Each row was made from one walk, in order. Every step used is in the known rows, and no mark comes twice. Write each row's walk.
Known rows
kegi -> zirosat: [ 20 -10   5  11   6 -13 -11 -12  -5   3  11  22  12   6 -11   4   8  -7
  -1 -10  14   3  -7   8]
kode -> kegi: [ 21  -7   5  13   2   9  -6 -13 -13  -2  -2   4  -7  10  21   1  -8   7
 -11 -20 -14   5  -1   6]
zirosat -> kegi: [ -1   8  27 -11   8  -1   3   4  -7   2   4   1  -5  18   9  12   1   6
   6 -10  -7  -2  -8   7]
ruro -> rase -> zirosat -> bolet: [ -6  -2 -20   4  -9   3   2 -10   3 -18   8   0  -3  -8  -7 -18 -19  -7
  -4  -8  -5 -11  -7 -12]
pulil -> rase -> ruro: [ 22  -1   1 -11   6  -5 -17  14 -11  23  -7  15 -20  16  -2  -3  -4   2
  14  15  24  27   4   7]
kegi -> kode: [ -4   4   5  19  11   9  -5  -8  -9  10  -8   4  -5  -5  -6   5  -3   4
   1 -17   8  -2 -11   9]
kode -> kegi -> zirosat -> rase -> ruro: [ 26  -8 -13  17  -8 -19  16  -6   1 -10  -4  30   3  26  29 -12  19 -10
  -3  17  13  14  17 -11]
bolet -> zirosat -> rase -> ruro: [ -3   6 -11 -12  13   2   1  12   6  -9  -8  11 -26 -19  16 -17  -2  -6
 -10  32  16  17   0 -14]
kode -> kegi -> zirosat -> bolet -> ruro: [ 14 -17 -11  18 -37   7  20 -37  -3 -14  12   3  22  -9   3  -7  27  -9
 -32 -18  -1  -8   7   0]
ruro -> rase -> zirosat -> velak: [ -8   5   9  10 -14 -12 -13  -8  10 -14  14   4   5   0  -4   6 -16  -4
   5 -16 -26  -6  -2  -3]
rase -> zirosat -> kegi -> kode: [-17  16  13  12   3 -11  15   9   3  -3  -2   0   4   8   1  18   1  -1
  19   3  -6 -22   1  -3]
zirosat -> bolet: [  6  -8  -8   0 -10  17   4 -11 -12  -2  10   7   2 -12  -8 -15 -16  -2
  -7 -21  10  -3 -19   4]
pulil -> rase: [ 20   2   5  -7  13   3 -19  10 -12  20   0   7  -9  12  -9   7  -6   7
  16  -1   2  12  -6  11]
pulil -> rase -> zirosat -> bolet -> ruro: [  0   3 -24  -1 -33   6  11   6   1   3   8  -3   7 -16 -26  -3   5  -6
   7  13  -1  -7  -1  -9]
ruro -> bolet -> zirosat -> kegi: [-21  -1  15 -38  29  11  -6  11  15   3  -2 -24  -2  -5   8  -2  -5   7
  -2   0  -4 -11  -2  18]
rase -> zirosat: [  7  -1  -6  12  -3  -5  -8   8  -3  -3   7  11  -4  -2 -12   6 -15  -4
  12   4  -3  -3 -10  -5]
kode -> kegi -> zirosat: [ 31 -17   6  22   2 -11  -4 -21  -7  -4  10  18  10  15  16   3   9  -4
 -11 -17  -4   3   7   9]
pulil -> rase -> zirosat -> bolet -> ruro -> velak: [ -1  -7 -31   0 -33   9  18  26  -2  -9   6 -18  19 -27 -28   0  -5  -2
  14  16   6 -10   4   0]
kode -> kegi -> zirosat -> rase -> pulil: [ 24  -1  -3  37  -4 -20  25   0 -21  -6  -2  14  13  21  19  10  12  -5
  -8  13  -3   7  11 -27]
bolet -> ruro -> rase: [ -9   6   4  -1  -3  10 -12 -16   3   1 -12 -16 -13  -5  -3   2  19   4
 -18 -12 -11  10   0  -5]
pulil -> rase -> zirosat -> velak: [  9   5   8   4 -19 -12 -12  13   0   6  21  16  12   5 -15  16 -17  -2
  29   1 -17  -1  -2   7]
zirosat -> velak: [  3   1  21   6 -16   4 -12  -7  -5   1  17  12   8  -3  -8  11 -13   5
   3 -28 -11   2 -16  14]
ruro -> rase: [  3   2   6  -1  17   4 -19  -9  -5   2  -6  -3 -17   5   3  -4  -5   3
  -6 -19  -6   9  -6  -1]

Write each row's walk
[ -4  14  -1   9  16   1  11  21 -13  -7  -7  -6 -16 -21   6   3  -9  -1
 -14  28   0   9  -5 -30]
bolet -> zirosat -> rase -> pulil
[ 12  -1  -6  10   5 -14   8  -2  -1  -3   6  27  10  15  -5   0  18  -9
  10   8   8   4  -5  -9]
kegi -> zirosat -> rase
[-12   2   9 -51  27  -2 -10  25  15  18 -12 -17 -14  10  11  -7  -1   7
  12  28  14   8  17  17]
pulil -> rase -> ruro -> bolet -> zirosat -> kegi
[-10   8  28 -18  23   3  -6   6   5  -8   7  -9 -14 -12  16   8  -3   2
 -12   1 -11  -5  -1   8]
bolet -> zirosat -> kegi
[ -8  -8   4 -33   3   4 -25  13  17  17   2  -7   0 -10  -4 -10 -17   5
  10   9  11  13   8  23]
pulil -> rase -> ruro -> bolet -> zirosat -> velak
[-27   7   8 -38  31   1  -2  19  17  22 -23 -21  -9   4  10  -5   5   6
  13  23  21  -2  19  19]
pulil -> rase -> ruro -> bolet -> zirosat -> kegi -> kode
[ -1 -13 -15 -17   5   6 -12   5   2  18 -16   1  -6  11  -8 -17 -13   6
   9   1  30  13  -7  11]
rase -> ruro -> bolet
[ -7 -12 -19   3 -28  27  18   4  -9 -14   3 -21  16 -34 -19  -7  -3   4
 -12 -11  12  -5 -10   8]
zirosat -> bolet -> ruro -> velak
[  1   4  -6   7   7  -9 -15  -3   3  -8  -2   2 -12   3  -3   0 -10  -2
   4  -3 -13  -3  -2 -12]
ruro -> rase -> zirosat
[-25  14  28  -6  26   6   5  -1   6  -5  -3 -12 -11 -17  13  10   6   2
 -11  -2  -4 -15   3  10]
bolet -> zirosat -> kegi -> kode
[  8  13  14 -12   5 -19   1  27  -1   8   7   5  -2  25  -1  19  -1   0
  33  21 -12  -6   6   0]
pulil -> rase -> zirosat -> kegi
[  7 -12 -11  14 -26   5  12 -44   6 -19   6  -7  15  -4  12 -14  29  -7
 -39 -23 -11  -6  17  -4]
kode -> kegi -> zirosat -> bolet -> ruro -> rase
[-10 -11  -7 -23  27  19 -22   1  12   5  -5 -19  -5 -22  -4 -11 -15   6
  -7  -4   4  -3  -9  15]
ruro -> bolet -> zirosat
[ -9  -3 -25  10 -39  10  16  -8   2 -12   9  -3  10 -26 -23  -7   3  -7
  -9   2   0 -14 -10 -14]
rase -> zirosat -> bolet -> ruro
[ -9  19  12   0   9 -17  10  20   0  13  -4   0   3  20  -3  22   7   1
  33  17  -6 -16  10   3]
pulil -> rase -> zirosat -> kegi -> kode
[ 22 -13  21  24 -21 -11  -3 -26  -1 -10  27  21  28  12  13  10   3  -4
  -9 -31 -19  -2   7  16]
kode -> kegi -> zirosat -> velak
[ 23  -6  -6  20   0 -11  14 -11  -2 -11   4  23   9  21  21  -1  19  -6
  -2   2  -8   3   7  -8]
kode -> kegi -> zirosat -> rase
[ 12 -18 -29   0  -2 -12  15  -5  11   1 -14  14  12  32  23 -20  15  -4
   8  16  18   8  15  -3]
kode -> kegi -> zirosat -> rase -> ruro -> bolet
[-16  14  25   4  13   3  10  -1  -5   7  -7  -2  -3  12   7  15   8   7
   7 -13  -1 -11  -5  10]
zirosat -> kegi -> kode
[ -3  -1  -8  18 -25  -8  17 -22 -10  -5   2 -12  17 -11 -18   0  21 -10
 -33  -6  11   0   8 -24]
kegi -> zirosat -> bolet -> ruro -> rase -> pulil
[-19  -2 -17 -21  26  17  -2  12  16  -1 -11 -14  -7 -16   3 -17  -6   4
   4  16   0  -4  -9  -2]
ruro -> bolet -> zirosat -> rase
[ 17   2  -5   2   3 -11 -13  18  -5  13   5  11  -6   8 -12   9 -12  -1
  27  16  -3   2  -3  -1]
pulil -> rase -> zirosat
[-20  -8  10 -18   7  17 -21  -2  18   1  11 -14  10 -27  -7  -2 -20   6
  -6 -18 -10  -6 -10  22]
ruro -> bolet -> zirosat -> velak
[-13   6  -6  11 -25  13  16 -12 -17  -3  -9 -25  -1 -17 -13  -3   4   2
 -33 -10   0   5  -2 -26]
zirosat -> bolet -> ruro -> rase -> pulil
[ -8  -4 -27 -18   4   6   6  17   6  12 -22   5  -7  18   0 -22  -3   5
  18  21  26  12  -7  -5]
zirosat -> rase -> ruro -> bolet
[  5   8  11  13  13  -3  -8   0 -22   6 -11 -10 -14   7  -2   8 -13   5
 -13  -9  -3  15  -3 -18]
ruro -> rase -> pulil
[-37  24  11   7  -6  -7  16  -3  16  -8 -14 -24  -2   4   1  18  30  -1
   0   5 -22 -20  15 -14]
bolet -> ruro -> rase -> zirosat -> kegi -> kode
